Each row comes from the steps of one walk. Every step used is in the known rows, and no mark comes twice. Write the walk behind each row, first mark first.
In the rows, 128 means zero.
Known rows:
didar tevoko komivef voro: [162 177  92 136 122 125 164 130 137 162 111  98 144 115 115  56 117 114
 111  95 123 107 131 130 123 116  76 110 125 158 134 172  95 104  70 133
 101 133 176 108 147 128]
giguk tokab fuden tuliz: [ 74 104 141 153 131 198 111 133 128  41 177 100 126 114 142 108 158 138
 144 171 107 151  83 166 154 129 127 140 143 113  99 148 169 148 162 197
 142 108 141 118 112 136]
voro tuliz tevoko nati: [181  86 138  74 147 144 146 140 132 189  97 186 100 112 124 200 150 127
 101 113 148 102 200 106 172 142 182 160 169 124 119  93 122 105 110 142
 106 147  92 118  99 141]
komivef voro tuliz fuden: [150 121 169  83 132 141  74 112 144 143 120 141 121 168 127 122 149 124
 126 137 141 113  94 128  98 140 139  85 101 118 148 140 120 151 126 151
 115 130  99 140 127 185]
leko tevoko tuliz voro komivef: [159 124 101 130 148 123 142 130 140 174 116 146 127 155 128 169 148 158
  49 137 119 165 164 122  90 161 139 160 167 167 128 109 118 132 134 105
  97 104 126 105  86 111]
fuden komivef voro tuliz tevoko leko: [126 165 118 127 140 124 163 137 102 144  88 163  98 157  79 128 119 131
 127 127 110 168 151 161 183 176 103 114 118 173 128  86  74 142 104  35
 136 155 166 100 146 102]
komivef voro tuliz fuden giriv tukelis: [121 109 147 114 153 112 128 115 129 192 108  94 105 166 151 143 127 133
 220  84 144 126 142 133 104 150 135  68 125 105 189 134 153 143 130  79
  97 146  96 102 161 109]
voro komivef: [138 120 110 137 113 135 152 117 119 111  75 128 114 161 125 157 134 149
  94 151 130 177 168  99 117 130 100 124 130 160 103 120 122 126 151 129
  99 128 145 120 118 114]
leko tevoko komivef: [122 141  71 133  72  97 138 103 111 169  78 122 149 113 109  99 127 127
 101  97 111 147 154 122 151 132 110 161 218 151 135 173 122 143 100 132
 100 128 183  89  87 100]
komivef voro: [155 135 147 118 113 116 139 135 138 133 170 100 117 151 122  65 142 127
 130 127 162  80 155 142 102 125  98  98  87 149 157 135 127 114  92 150
 137 126 151 136 153 165]
fuden komivef voro: [147 151 143 140 130 126 138 130 134 139 184 114 115 152 110  63 132 134
 106 107 158  75 137 132 129 145  96  82  68 150 162  97 122 110  85 122
 119 117 191 155 152 131]
didar tevoko: [155 164  96 135 126 100 164 126 142 130  69  76 167 141 110 120  67 116
 146 103 103 112 178 129 164 136 118 147 153 143  86 156 126 129 121 149
 123 161 135 103 111 103]
fuden komivef voro tuliz tevoko: [160 165 151 100 159 136 150 147 131 179 135 141 119 123  93 147 146 130
 124 119 126 120 140 113 192 148 126 117 103 127 134  56  95 110 105  57
 110 120 138 165 149 121]
tevoko didar giguk tokab fuden tuliz voro: [113 106 142 169 131 160 112 149 119  90 165 152 133 104 147 168 154 131
 116 146 126 106  82 118  87 128 170 138 152  82 153 135 130 108 189 163
 152  97  99 137 109 118]
giguk tokab: [126 128 140 131  72 155 115 125 112  39 138  96 125 107 127  90  85 120
 136 149 128 162 128 150 147  86 126 159 111 119 106 149 165 150 137 173
 156 159 131 108 121 144]
tokab fuden giriv: [ 81  85 111 162 182 120 136 121 136 109 118 110 120 153 152 125  80 133
 195 135 116 106 139 128 132 120 155 102 133 150 130 139 189 105 157 146
 120 147 129 149 164 125]
didar giguk tokab fuden: [ 75  87 140 183 119 134 118 129 101   4 161 120 164  90 127 109  92 114
 144 157 100 143  72 149 108  76 134 145  95 109  66 171 166 124 155 201
 179 138  98 138 119 153]
giguk tokab fuden komivef voro tuliz tevoko: [124 155 161 120 172 168 146 145 117 115 144 136 134  95 104 114 136 127
 124 135 106 143  99 141 188 120 124 124 100 119 101  69 112 116 116  84
 134 118 122 178 153 134]
komivef voro tuliz fuden tokab giguk: [112 141 154 116 123  81 105 117 147  59 184 120 148 146 148 133 121 110
 150 174 135 115 104 122  81 126 126 100  59 111 118 149 129  91 171 105
 174 132 115 159 175 180]
komivef voro tuliz: [139 146 161  89  84 140 123 168 132 157 129 121 107 146 121 124 113 125
 113 139 142  90 140 134 111 139 139 108  79 114 141 102 121 151 112 111
 122 139 101 128 135 170]
giriv tukelis: [120 112 130 129  83 102 148 105 111 154 104  91 143 157 129 140 116 137
 183  85 145 135 192 150 116 141 119 106 156 118 158 121 130 142 133 115
 122 135 124  87  92  86]
giguk tokab fuden: [ 70  94 140 157 125 167 119 112 110  11 135 111 159 111 137  78  94 126
 142 161 100 159  95 174 120  84 124 138 128 132  70 146 167 135 144 203
 165 133 116 146 111 153]
komivef voro tuliz tevoko didar giguk tokab fuden: [ 79 104 160 149 138 141 127 146 100  57 138 154 144  62 136 118 118 107
 136 147 119 123  67 131 112  65 125 138  86  96  83 118 127 126 128 153
 188 124  75 184 161 153]
leko tevoko: [127 124 108 115  78  71 136 115 120 152 105  94 145 144 107 105 117 129
 127 108 124 111 198 142 149 148 126 175 212 141 119 149 157 170 109 141
 137 133 147 107  96 125]
voro tuliz fuden: [135 109 160  87 117 138  68 101 141 139  87 149 130 174 127 159 128 129
 131 144 128 138 101 119 115 150 163  99 130 111 127 141 123 162 158 154
 106 138  92 130  98 163]
didar giguk tokab fuden tuliz voro komivef: [125 113 125 188 155 179 147 149 107  62 138 137 118 115 130 195 170 150
  81 178 101 186  88  95  93 130 131 141 133 117 102 142 136 105 202 143
 116 105 109 117 114 119]
leko tevoko didar giguk tokab: [116 119 128 142  42  84 116 144  95  72 124 134 126  65 135 113  91  97
 127 118 147 119 120 107 123  68 126 190 117  83 114 163 150 164 135 164
 188 156 107 127 137 119]
tevoko tuliz: [143 114 119 109 124 121  99 135 173 161 183 131 132 144 138 128 117 136
 109 125 151 105 151 154 118 142 154 145  98 158 136 106 140 137  86 156
 125 125 132 101  92 134]
tevoko didar giguk tokab fuden giriv: [ 68  81 119 175 151 121 128 138 117  71 117 128 112  95 170 124  70 114
 194 132 131 109 100 110 118  74 153 126 108 112 123 148 188 116 160 151
 159 156 102 162 190 115]
fuden tokab: [146 151 119  96  81 105 124 120 117  97 139  96 139 173 138 112 102 143
 147 145 145 133 171 121 132 101 119 149 111 114 143 121 117 107 154 112
 126 140 139 143 105 131]
tevoko tuliz fuden tokab: [155 131 126  78 142 116  73  94 155 125 169 121 143 177 154 110 137 143
 135 145 149 152 115 137 111 116 133 138 101 120 143 128 113 122 124 134
 109 121 121 144  96 157]
giguk tokab fuden tuliz tevoko: [114 119 146 138 184 182 145 125 128  78 162 114 138  91 119 142 188 138
 162 156 102 171 107 146 204 128 123 148 165 122  92 111 139 109 146 139
 136 106 142 133 130 120]

Which walk is each row?
[158 128 117 149 141 168 151 135 127 130 111 136 100 167 128 197 177 163
  81 163 120 168 146  93 106 168 133 127 165 139 142 118 119 106 190 115
  84 101 140 106 101 103]
fuden tuliz voro komivef
[ 71 130 137 168 142 143 122 133  96  84 122 178 144  79 118 138  93 120
 109 125 107 126  69 109 163  97 141 129  89 100  93  66 121 127 149 112
 148 118 123 198 130  87]
voro tuliz tevoko didar giguk tokab fuden komivef
[170 153 156  84 143 128 149 149 134 175 126 134 120 121 103 151 157 125
 141 130 131 125 152 120 172 140 130 126 120 126 129  80  97 114 109  76
 119 132 113 146 148 143]
komivef voro tuliz tevoko
[135 123 140 166  65 121 115 150 103  24 168 106 133  78 115 127  88 107
 138 143 127 139  97 111 131  76 137 172  69  87  98 175 163 132 150 179
 171 168 106 103 129 144]
didar giguk tokab
[132 126 142 146  86 132 120 154 109  69 152 139 105  50 132 151 137 103
 148 134 151 136  96  90 160  79 129 174 102  71 121 140 134 128 152 144
 176 141 113 132 154 108]
fuden tuliz tevoko didar giguk tokab
[135 121 108 101 114  88 109 130 167 189 173 119 142 132 130 110 122 132
  99 104 136 102 169 166 131 159 146 182 159 161 125 122 152 176  65 141
 140 119 135  95  82 130]
leko tevoko tuliz
[135  91 111 112 194  97  91 102 174 188 143 120 112 158 150 130 124 133
 177 109 135 110 128 129 133 157 164 126 152 151 154 158 183 145 111 131
 107 141 131 113 152 136]
leko tevoko tuliz fuden giriv
[134 153 154 140  89 125 121 166  99  88 148 159 105  52 124 130 104 101
 118 119 145 115  81  87 150  72 123 150  47  77 128 102 118 134 125 104
 173 146 110 169 169 118]
fuden komivef voro tuliz tevoko didar giguk tokab
[132 122 127  98 126 122 134 119 138 186  89 170 104 116 147 164 179 129
 149 108 180 104 173  98 170 123 120 130 177 114 166  79  94 117 127 108
 135  99 151 165 145  75]
fuden tuliz tevoko didar
[163 122 114 146 133 140 151 124 121 131  82 143 119 172 123 185 140 156
  77 149 124 167 165  95  90 148 130 122 151 151 133 119 110  99 177 112
  91 116 127 124 105 113]
tuliz voro komivef
[ 92 151 126 144 154 156 157 133  90  81  99 155 106 126  88  95 107 129
 127 147  85 192 110 186 180 148  97 120 114 169  91 100  92 151 109  64
 159 149 152 114 152 114]
giguk tokab fuden komivef voro tuliz tevoko leko
[148 131 115  71 130  94  80  92 150 142 168 113 151 174 145 103 143 143
 124 131 139 155 131 147 117 126 127 164 142 124 138 141 124 144 109 126
 117 120 125 135  87 157]
leko tevoko tuliz fuden tokab
[167 123 112 118 135 102 113 134 162 200 174 132 153 149 123 146 129 140
  82 112 132  97 165 155  95 171 185 169 181 146 167 116 132 131 109 122
 125 106 116 102  72 134]
leko tevoko tuliz voro
[171 157 112 125 140 131 154 119 130 172 143 129 126 105 112  79 177 123
 118 109 144 131 128 123 143 114  81 106 130 157 162 137  90  81  69 102
 104 114 183 129 154 133]
tuliz tevoko komivef voro
[180 103  99 107 142 124 162 128 143 168  74 133 131 123 129 149  97 117
 100  92 133  81 214 123 145 143 156 158 183 145  96 152 137 114  92 198
 113 165 118  89  89 123]
didar tevoko nati
[123 114 123 163 158 203 146 132 113  70 119 130 115 136 135 169 165 160
  80 178 100 200 101 118 101 138 124 133 156 132 107 131 133 115 196 144
 108  95 121 119 109 117]
giguk tokab fuden tuliz voro komivef
[111 123 117 117 143 102 137 105 118 221  84  98 115 143 148 127 139 130
 203  65 127 139 134 132 115 154 120  88 179 115 185 156 144 157 113  65
  86 138 117  89 150  94]
leko tevoko komivef voro tuliz fuden giriv tukelis
[127 145 125 144 160 186 150 122 125 112 173 118 126  74 125  63 196 126
 122 133 121 156  74 150 153 106  74 115 131 146 133 151 111  95  88 132
 116  98 175 131 161 138]
giguk tokab fuden tuliz tevoko komivef voro
[177 144  97 143 176 141 158 134 152 161  95 135 136 156 127 185 125 149
  59 133 106 164 154 112  96 156 133 147 144 168 111 113 105 109 140 110
  91 112 117 104  96 102]
didar tevoko tuliz voro komivef
[176 120 126 127 143 127 105 138 167 178 180 146 143 158 132 159 123 143
  91 124 141 101 148 143  86 159 189 135 131 141 180 104 124 106 129 133
 117 112 115 105  79 131]
tevoko tuliz voro
[ 64  99 142 164 116 170 109 145 117  49 166 131 121  86 155 136 152 124
 142 155 130 117  74 130 125 107 129 141 126  84 106 142 158 144 162 190
 164 103 124 136 129 122]
tevoko didar giguk tokab fuden tuliz
[106 126 136 132 125  69 107  89 144  40 175 116 160 153 148 145 116 113
 164 169 133 126 119 122  94 120 125 113  90 123 112 160 141  79 191 127
 172 136 134 147 157 153]
tuliz fuden tokab giguk
[161 154  95 117 152 113 132 143 181 177 142 101 163 131 130 122  83 123
 115 105 121 111 156 157 145 143 139 157 118 162  98 122 130 137  73 148
 124 138 131  89  92 112]
didar tevoko tuliz
[126 110 121 161 166 178 152 127 122 111 111 140 119 160 132 189 180 163
  79 171 103 171 129 107  94 163 127 120 171 145 118 120 125 104 198 134
  91  88 127 123 101 112]
tokab fuden tuliz voro komivef
[ 81  89 122 187 167 125 132 140 117  49 148 105 122 102 149 126  70 119
 200 144 107 125  95 117 131  86 154 130  95 118 104 165 198 110 167 154
 148 164 107 138 178 133]
didar giguk tokab fuden giriv
[133 166 156 108  99 143 123 159 130 159 142 136 105 146 111 115 106 131
  96 127 136  86 126 121 132 152 135  95  60 117 149  75 117 151 111  91
 116 130 130 145 136 143]
fuden komivef voro tuliz
[140  95 128  92 155 101  67  87 170 179 153 138 152 159 130 113 160 130
 110 111 138 134 120 158 110 161 146 144 164 151 124 156 143 171  89 176
 121 112 127 108  89 159]
leko tevoko tuliz fuden
[100 155 127 118 108  72 115 106 134  91 157 120 156 126 139 120 130 108
 127 158 119 134  97 125  92 129 109 121 108 118 120 170 121 106 150  88
 157 123 134 141 162 162]
leko tevoko komivef voro tuliz fuden tokab giguk
[140 128 148  93 127 149  79 104 138 162 102 153 122 151 130 118 154 123
 113 130 136 139  74 119  98 136 135  81 113 121 149 156 107 145 122 144
  95 125 117 131 125 174]
tevoko komivef voro tuliz fuden
[146 185 117 102  93 141 142 159 130 172  82 121 129 115 117 115  93 114
 102 120 111 113 124 119 133 131 119 113 108 124 127 133  97 142  97 100
  99 145 121 107 133 135]
didar tevoko komivef voro tuliz
[162 156 115 126 147 155 155 127 137 170 168 120 116 100 113  94 208 130
 121 117 142 129 117 123 156 130  78 107 140 144 168 141  94  86  83 105
  96 101 188 116 158 125]
fuden tuliz tevoko komivef voro
[108 113 112  95  57  55 122 107 120 192  52 154 123 135 148 110 117 121
 123  85 173  74 204 123 115 118 115 155 211 128 157 111 124 173 106 135
 160 119 142 158 119  96]
leko tevoko didar
[108 132 150 181 146 137 132 141 112  62 211 117 134 105 110  53 120 122
 108 128 125  86  72 140 113 107  98  97  43 129 117 126 139 105 101 154
 154 116 160 169 158 148]
didar giguk tokab fuden komivef voro
[137 131 138  88 116 128  81 104 135 176  94 137 133 146 120 112 158 122
 107 121 126 138  91 125 106 147 128 106 152 122 139 166 112 166 110 137
 100 120 119 121 117 170]
leko tevoko komivef voro tuliz fuden
[122 159  74 154 112  94 173 121 111 110  29 105 135 170  94 107  55 120
 149 113  87 158 185 174 159 163 100 139 164 188  87 168  95 159 114 114
 144 185 162  51 116  94]
didar tevoko leko
[ 98 134 144 102 147 124 134 125 120 186  77 198 121 115 139 132 138 122
 119 104 157  86 143 111 145 110 117 106 129 121 147  34  79 122 106  79
 144  96 135 221 157  95]
tokab fuden komivef voro tuliz tevoko didar
[112 122 145 150 139  84 132 155 109 159 131 193 127  88 122 171 135 107
 120 102 151  67  99  72 121  99 129 117  78  91 133  76  88  98 125  95
 162 113 108 196 164 102]
tokab fuden komivef voro tuliz tevoko didar giguk
[135 160 130  99  77 147 124 156 123 170 109 138 112 123 123 115 120 122
  97 132 133 119 118 118 114 128 126 107  97 121 153 117 104 143 106 102
 101 134 122 115 128 152]
tevoko komivef voro tuliz
[ 75  86 124 164 162  98 162 121  96 133 100 119 125  94 159 162 105 121
 240  77 132 135 133 118 130  93 129 116 147  90 146 120 151 111 146  84
 148 143  90 137 173  59]
tuliz tevoko didar giguk tokab fuden giriv tukelis
[ 76  99 136 148 148 173 119 131 137  87 167 110 132 139 137 136 167 143
 146 162 116 120 115 149 141 158 131 119 157 125 109 135 157 135 157 181
 125  93 145 120 103 129]
tokab fuden tuliz
[151 153 131  97 143 141  98 110 142 166  74 131 140 144 125 116 135 114
 115 116 112 137  82 121 115 139 122  92 128 125 123 167  97 146 117 141
  93 133 119 121 124 156]
didar tevoko komivef voro tuliz fuden
[113 108 119 140 128  96 159 116 119 173 103  80 116 158 147 147  98 137
 227  80 145 126 190 130 128 147 135  95 155 118 180 121 160 125 138  82
 103 156 126  89 141  68]
fuden giriv tukelis
[129 162 124  96  67 125 128 155 120 187 102 130 116 119 114 103 121 124
  88 123 119 111 132 127 122 141 126 130 136 124 146 132 112 167  94  93
 103 129 127 112 124 151]
leko tevoko komivef voro tuliz
